Each row was made from one walk, in order. Every step used is in the known rows, and no mark comes twice. Write each row's walk.
(in the rows, 128 means zero)
Known rows
zene > firal: [134 105  91 146  87  69 117 103 139 167 168  96 107 114 120  97 144 123
  72 134 113 174 107 146 144  99 120  96 126 110 140  27 129 138 119 158
 156]
luki > fedak > leku: [154  96  99 134 126  89 123  87 155 163 157  97 161 138 120 119 127 114
 115 183 114 172 118 132 180 106 176  75 141 124 139  39 137 147 155 152
 126]
zene > ritef: [ 97 124 125 167  81  78 137  93 127 173 168 129 111 118 140 118 139 116
  63 138 114 196 108 151 141 107 139  87 107 136 148  55  93 153 117 148
 158]
firal > leku: [106  84 118 132  96  61 147 100 157 173 131  89 149 127 112  96 164 128
  86 145  96 174 147 141 161  99 144 107 105 151 134  28 126 155 148 164
 154]
ritef > fedak > leku: [143 110  81 150  98  97 136 113 145 173 142 112 171 108 137 123 128 127
 100 148  98 161 113 138 139 122 163  67 118 100 140  40 138 147 119 132
 142]
firal > ritef > fedak: [131 109  82 139  85  91 177 101 133 187 136 117 161  94 111 107 123 144
  70 157  93 166 127 175 125 106 145 105 131 122 125  35 122 138  96 157
 143]
luki > leku > fedak: [149  99 109  97 118  77 116 100 149 177 160 127 141 159 121 115 133 110
  99 165 103 183 117 125 149  93 138 118 153 133 152  60 122 166 166 139
 136]
fedak > leku > zene: [129  86 100 120 115  88  83 137 141 170 155 110 169 135 123 122 143 125
 120 153  97 174 119 128 149 104 154 105 121 133 151  37 135 143 149 143
 125]
luki > firal: [149  89 112 146 107  65 107 115 119 192 172 121 115 134 120 127 146 110
  94 151 108 167 124 133 163  85 166  89 146 143 153  39 136 152 135 130
 171]
fedak > leku > zene > luki > firal > ritef: [162  73  97 129 122  93  93 107 122 204 167 136 168 131  88 134 124 156
  97 173 109 170 112 130 116 117 150 145 148 143 133  31 148 135 109 149
 106]
firal > ritef > fedak > leku: [149  97  67 143 105 100 154 100 139 178 136 108 189  96 112 116 114 148
  81 169  91 168 114 155 121 124 148 106 132 122 120  39 125 145  94 156
 127]
leku > zene > fedak: [119 118 129 105  94  86 137 110 134 194 140 142 144 117  99  99 131 124
 118 134 111 160 133 182 149  81 145 126 136 149 128  27 136 143 150 157
 124]
fedak > leku: [136  98  88 153 109  83 100 112 151 166 152  99 159 119 132 127 144 119
 104 166 100 183 101 120 162 108 146  77 118 121 151  42 120 163 142 145
 134]
fedak > leku > firal > zene > ritef: [152  74 134 145  89  74 121 111 129 162 126  96 153 130 125 113 128 136
 108 154  93 193  98 159 113 126 130 143 116 161 142  52  98 128 108 130
 144]
fedak > leku > firal > luki: [166  80 118 129 108  75 107 133 141 161 122  89 136 118 109 128 154 138
 121 149 100 186  95 156 126 129 147 116 135 123 162  59 139 133 127 124
 153]
ritef > firal > zene: [150  76 134 137  79  76 154 115 162 187 153  88 125 135 126 124 137 135
 104 151  95 170 133 162 161  98 129 115 108 150 133  25 127 136  94 162
 136]
luki > ritef > fedak > leku: [133  92  86 162 111 100 130 101 116 191 158  95 187 103 126 133 121 112
 100 141 107 177 122 129 150 115 183  74 121 102 148  68 124 133 110 138
 163]
fedak > leku > firal > ritef: [162  70 101 138 101  72 110 119 142 158 126  82 164 115 101 118 135 141
 113 170  88 174 108 144 127 118 126 134 137 153 137  44 116 136 110 139
 127]
leku > firal > luki > ritef > zene > fedak: [169  93 173 116  76  80 173 111 123 188 113  99 114 100  87 130 146 127
 124 130 119 170 131 200 119 105 170 138 158 130 141  80 127  99 107 116
 165]
fedak > leku > zene > firal: [143  83  87 122 117  87  76 124 136 164 164 100 153 127 112 110 130 138
 106 140 105 163 115 129 128 116 143 116 132 123 139  24 141 133 137 159
 125]
ritef > firal > leku > zene > luki: [124  71 155 118  85  77 140 109 169 191 151  95 129 148 101 110 157 154
 104 131 109 151 153 151 134 125 133 137 102 142 119  12 159 141 108 176
 111]
ritef > firal > leku > fedak: [132  75 145 115 100  67 147 104 189 175 146  81 121 153  95 113 148 132
 109 136  93 143 163 137 157 131 143 128 118 140 110  32 136 159 126 162
 119]
fedak > leku > firal > zene: [168  67 128 130 103  67 119 130 142 164 116  85 158 133 118 110 142 126
 127 160  86 181 109 152 129 110 127 141 117 155 146  43 121 123 126 127
 139]
fedak > leku > zene > ritef > firal > luki: [136  86 133 132 103  99 105 117 134 174 160 116 139 126 117 146 121 156
 103 143 116 172 120 147 115 150 167 108 122 130 138  54 136 149 106 155
 122]
fedak > leku > zene > ritef > firal: [126  84 129 143  98  95  95 116 144 163 165 113 149 137 127 139 126 139
 108 144 109 163 125 126 129 142 160  99 112 135 130  46 123 151 109 158
 117]
zene > fedak: [127 133 115 137  83  77 156  81 150 193 139 130 134  96 109  99 136 121
 103 140 117 169 112 171 166  83 135 101 133 133 129  34 124 155 133 157
 128]
zene > fedak > leku > firal > luki > ritef: [169  98 132 128 107  77 134  88 122 185 123  96 155  87  84 126 127 134
 134 143 124 182 104 172 137 125 161 127 159 129 144  71 134 126 124 134
 138]
firal > zene > ritef > leku: [121  83 159 143  65  82 183  94 125 196 137 109 126 128 140 114 124 135
  77 135 100 197 101 166 141 108 123 124  97 160 125  54 104 144  88 142
 161]
leku > firal > fedak: [131  99 118 109  89  64 131 127 134 167 126  95 102 144 112 105 165 124
 132 134  90 179 108 174 143 101 122 139 123 152 150  53 136 121 143 149
 171]
fedak > leku > firal: [154  81 114 139 103  65  90 131 146 151 131  81 148 129 119 120 151 119
 131 152  93 175 105 133 141 115 136 110 124 134 152  46 124 140 129 122
 139]
zene > leku: [123  97  93 125  80  54 132  84 158 187 141  94 110 111 137 105 147 129
  80 145 119 189  91 141 153 105 126 113 124 120 146  46 109 142 133 146
 146]
ritef > firal > zene > fedak: [159  96 147 130  70  78 175  85 167 196 139 107 131 115 108 111 124 142
 111 145 110 158 137 184 159 100 129 125 122 159 117  23 133 144  92 168
 114]

Write each row's walk
[157  95 104 140  88  83 126 131 139 163 119  95 155 117 123 114 138 128
 119 139  92 152 116 153 114 130 153 100 128 106 137  43 141 131 114 117
 152]
ritef > fedak > leku > firal
[162 102 117  90 119  81 143 102 139 186 149 131 127 140 110 121 138 135
  90 164 112 193 107 150 134 110 146 120 167 123 156  78 137 156 154 140
 150]
firal > luki > leku > fedak
[135 111 130  99 107  95 136 108 133 193 164 135 140 152 104 103 138 127
 100 153 119 163 123 172 143  89 154 126 141 115 146  22 154 117 142 156
 114]
leku > zene > luki > fedak
[156  72 152 113  86  87 178  93 127 231 153 109 142 141 108 112 122 131
  90 145 103 197 103 162 144  96 120 163 121 118 135  65 119 110  87 136
 135]
firal > zene > luki > ritef > leku > fedak
[133  76 139 102  78  64 154 128 130 183 111  80  99 149 119 112 159 137
 147 120  92 175 102 171 150 119 119 131 114 144 131  60 152 129 119 130
 170]
ritef > leku > firal > fedak
[127 114 148 156  70  85 151  98 139 179 164 118  89 116 129 146 134 140
  70 135 127 186 117 167 131 141 151  94 118 120 137  60 122 154  85 157
 150]
zene > ritef > firal > luki
[156  75  97 142 110  71 124 102 115 195 168 120 131 120  98 127 130 130
  81 171 105 176 129 146 143  92 154 117 161 164 139  38 128 149 110 151
 154]
luki > firal > ritef
[115 108 128 115  85  88 125 127 135 199 165 138 134 135 114 104 157 131
  90 137 109 178 111 164 133  86 127 129 118 112 150  26 144 123 124 147
 119]
leku > zene > luki
[144  93 179 118  73  74 175  99 117 169 124  92  92 133 116 120 130 135
 105 131 124 181 107 192 126 143 156 121 145 133 123  70 133 131  96 124
 172]
zene > ritef > leku > firal > luki > fedak
[108  85 138 104  93  73 139 108 143 192 141 113 152 142  95  93 161 145
  87 133 103 170 140 155 125 102 136 143 106 140 131  20 150 132 147 168
 127]
firal > leku > zene > luki
[170  82 130 102 121 101 127 119 158 171 161  93 137 146  99 140 125 150
 132 160 121 150 139 159 153 140 188 107 149 123 127  40 175 137 129 161
 116]
ritef > firal > luki > fedak > leku > zene
[149  85 113  91  89  60 161  83 163 202 132 108 126 132 114  88 120 133
  77 156  95 185 104 160 141 104 116 176 131 142 135  49 101 122 133 146
 130]
firal > zene > leku > fedak
[ 89 110 137 135  86  90 115 121 117 173 164 139 133 134 125 112 134 122
  82 133 106 183 131 164 125 105 154 114 119 143 148  46 111 137 132 158
 146]
leku > zene > ritef
[118  94 129 103 106  64 147 104 168 178 138 102 138 145  88  95 148 119
  88 141  87 161 149 142 152 110 139 137 120 142 122  42 124 156 158 152
 141]
firal > leku > fedak
[130  81 116 102 118  81 105 119 128 179 158 130 152 154 133 112 144 121
 111 156 108 181 122 131 136  81 152 107 144 150 155  45 135 152 168 157
 143]
luki > leku > zene
[137 105 100  99  90  59 135  86 172 192 143 105 105 134 117 101 134 119
  85 145 110 176  99 139 148 115 125 144 138 117 135  55 111 138 143 133
 128]
zene > leku > fedak
[149  78 115  92 106  62 122 104 128 165 121 108 122 150 122 108 155 134
 129 152 103 190 107 147 129 104 131 128 148 174 153  67 142 139 159 153
 170]
luki > leku > firal > fedak
[149  96 100 143 116 101 147 108 112 200 146 103 172  92 117 139 125 133
  90 143 118 188 116 155 136 128 193  89 138  90 160  77 139 124 107 137
 173]
firal > luki > ritef > fedak > leku
[142  78 108 117  79  59 163  84 153 199 129  92 132 117 137  94 134 136
  76 157 104 195 100 160 147  94 119 147 117 152 147  41 108 123 127 151
 148]
firal > zene > leku
[175  85 116 128  95  99 146  84 148 212 155 140 112 154 109 159 154 154
 107 163 126 164  99 121 125 112 171 114 126 131 140  54 146 131 114 128
 137]
ritef > zene > luki > firal > fedak > leku
[143  89 142 129  95  93 165 112 126 199 150 105 127 112 112 146 154 124
  89 149 117 186 132 163 140  95 191  96 136 108 162  85 116 114 116 132
 175]
firal > luki > ritef > zene
[118  60 135 149 101  67 134  93 145 185 165  61 146 124 106 127 149 123
 101 137 111 173 166 132 174 115 165 102 115 145 131  55 124 145 112 175
 154]
luki > ritef > firal > leku
[125  75 117  87  90  84 137 126 120 192 145  95 104 146 109 107 138 156
 123 104 105 166 114 164 137 118 128 134 115 133 119  37 163 129 125 160
 159]
ritef > leku > zene > firal > fedak
[144  83 124  88 114  87 125 123 122 189 146 134 146 132 118 124 143 140
 100 154 113 189 115 159 126  95 163 114 156 136 170  61 154 143 161 155
 152]
firal > luki > leku > zene
[127 103  70 129 120  87 120  95 144 183 143 103 151 131 122 128 144 138
 120 158 101 188  94 129 163 116 145 102 103 142 148  55 137 150 151 163
 142]
firal > fedak > leku
[148  73  93 120 127  92  82 118 108 179 163  92 156 111  95 124 118 140
  99 138 117 183 118 142 122 127 169 125 143 114 149  56 147 116 129 156
 148]
fedak > leku > zene > firal > luki > ritef
[124 103 112 131  92  77 141 103 162 182 156  93 104 138 122 135 152 138
 121 136 108 164 122 153 171 118 139  98 108 139 132  42 144 147 122 177
 147]
ritef > firal > fedak
[155  75 148 122  74  60 143 133 134 168 119  89 127 139 115  92 150 120
 110 147  81 182 125 184 129  85 114 153 124 162 149  39 113 111 121 134
 161]
leku > firal > zene
[164  84 151 132  73  79 170 111 106 202 128  98 146 121 111  97 135 133
  97 130 100 178 115 192 104 101 128 163 123 126 145  49 130  83  73 122
 164]
leku > firal > zene > luki > ritef > fedak
[133  90 107 107 103  60 133  91 155 164 150  87 114 138  78  83 137 132
  65 125 100 158 141 141 131 120 123 144 134 129 110  24 135 141 137 167
 141]
zene > firal > leku > fedak
